Every row comes from one small tree of marks. The marks that hang from a mark follow it in brackets, in alphabetical order. Every link used is in the known rows. Which tree was each row made from?
(in the rows, 128 means zero)
Known rows
H[E[U[S]] K[J]]: [178 150 113 142 120 149 144  92 110 153 169 139 185 174 156  81 129  60
 113 120]
U[S[H[E K] J X[Y]]]: [ 91 185 136 156 114 130 151  88  80 159 145  96 132 161 112 141 150 116
 124 106]
H[E[U[S[J X]]] K]: [178 150  96 141 128 155 163  91  98 162 159 131 178 168 149  95 142  67
 125 110]
E[U[S[H[K] J X]]]: [129 147 111 175 140 128 145 153 120 158 132 139 174 135 129 148 131 159
 125 120]
H[E[U] K[J]]: [176 151 129 115 131 139 146 103 111 159 165 153 182 169 151  78 130  31
 120 129]
X[Y]: [ 87 188 184  81 146 146  99 124 109 181 157 160 134 140 164  90 124  85
 121 169]
S[H]: [ 88 145 188 119 134 134  86 157  64 174  88 163 140 153 159 131  95 140
 110 156]
U[S]: [120 135 121 165 115 171  85 120  88 163 130 154 161 172 182 114  95 169
  93 134]
J[K[H[E[U[S[X]]]]]]: [141 157 133 140 141 135 117 102  92 132 119 153 171 145 145 109 112 117
  93  91]
K[H[E[U[S[X]]]] J]: [128 147 194 139 112 102  88 111 101 152 155 117 162 133  88 117 104  82
 113 105]
S[J[K[H]] U]: [ 97 195  89 171 147 144 121 183 145 134 130 156 164 156 108 125 171 111
  94 110]
J[K[H[E[U[S]]]]]: [143 165 137 141 140 143 104 106  97 129 120 156 174 154 161  97 111 126
  85  98]
Y[X]: [145 132 139  86 141 167 120 125 100 170 123 165 132 141 107 113  81  77
 139 130]
S[H[E K] J U X[Y]]: [ 76 204 118 138 132 120 189 147  96 177 146  99 127 128  51 150 200  39
 156 121]
U[S[H[K]]]: [110 149 134 179 122 164 103 124  85 157 110 138 154 180 178 126 100 176
  92 133]
K[H[E] J]: [115 159 218 115 114 107  66 109  92 154 146 127 149 155 104 101 101  59
 101 118]
E[U]: [147 130 135 126 149 142 106 169 119 173 133 184 183 128 167 111 106 131
 121 154]
J[K[H[E[U]]]]: [141 166 148 122 149 136 106 113  97 132 117 165 172 151 159  94 112 105
  90 104]

Write each row's tree
[ 81 210 157  99 141  78 182 106  80 149 134 121 130 113  72 149 180  66
 150  98]	S[H[E[U]] J[K] X[Y]]
[138 143 125 174 134 141 116 157 123 155 133 152 181 142 159 126 108 169
 109 138]	E[U[S[H[K[J]]]]]
[133 157 190 126 126 132  89 108  86 171 148 110 156 125 118 108 106 102
 121 118]	K[H[E[U[S[X[Y]]]]]]
[135 131 120 171 135 129 136 152 115 160 131 148 178 129 135 142 110 156
 123 126]	E[U[S[H[K[J]] X]]]
[100 164 116 166 109 126 139  95  62 142 117 120 143 160 119 151 137 144
 111  86]	U[S[H[E] J[K] X]]
[ 70 169 134 145 143 126 170 174 113 180 128 133 137 116  72 153 153  70
 144 144]	S[H[K[J]] U X[Y]]
[141 157  95 169 139 144 122 150 133 144 144 162 186 143 161 120 129 169
 106 121]	E[U[S[J[K]]]]
[ 63 193 135 128 119 113 161 157  77 184 142 105 123 107  45 158 188  61
 163 127]	S[H[E] J U X[Y]]
[ 84 153 132 174 114 125 125 125  77 158 115 121 138 157 113 166 127 164
 115 107]	U[S[H J X]]
[132 168 155 117 145 140 100 103  88 133 112 164 162 162 161  94 110  98
  84 104]	J[K[H[E]]]
[149 153 130 118 113 141 126  99  77 175 167 132 164 131 139 101 133  89
 137 127]	H[E[U[S[J X[Y]]]]]
[ 86 170 138 178 113 142  96 134  87 151 118 128 143 175 147 142 124 181
  97 122]	U[S[H J]]
[154 154 143 103 123 145 134  84  91 160 156 151 162 192 155  74 126  16
 109 127]	H[E K[J]]
[112 162 108 167 117 132 132  91  88 139 135 123 153 163 116 139 137 131
 102  78]	U[S[J[K[H[E]]] X]]
[ 69 181 123 169 130 136 112 212 108 165 110 143 144 147 102 152 161 134
 117 146]	S[H J U]
[136 136 117 152 137 143 127 142 117 171 150 154 176 115 146 126 113 153
 130 135]	E[U[S[X[Y]]]]
[125 132 161 118 131 101 167 118  65 173 115 135 151 133  94 146 122  59
 145 117]	S[H[E[U] K[J]] X]
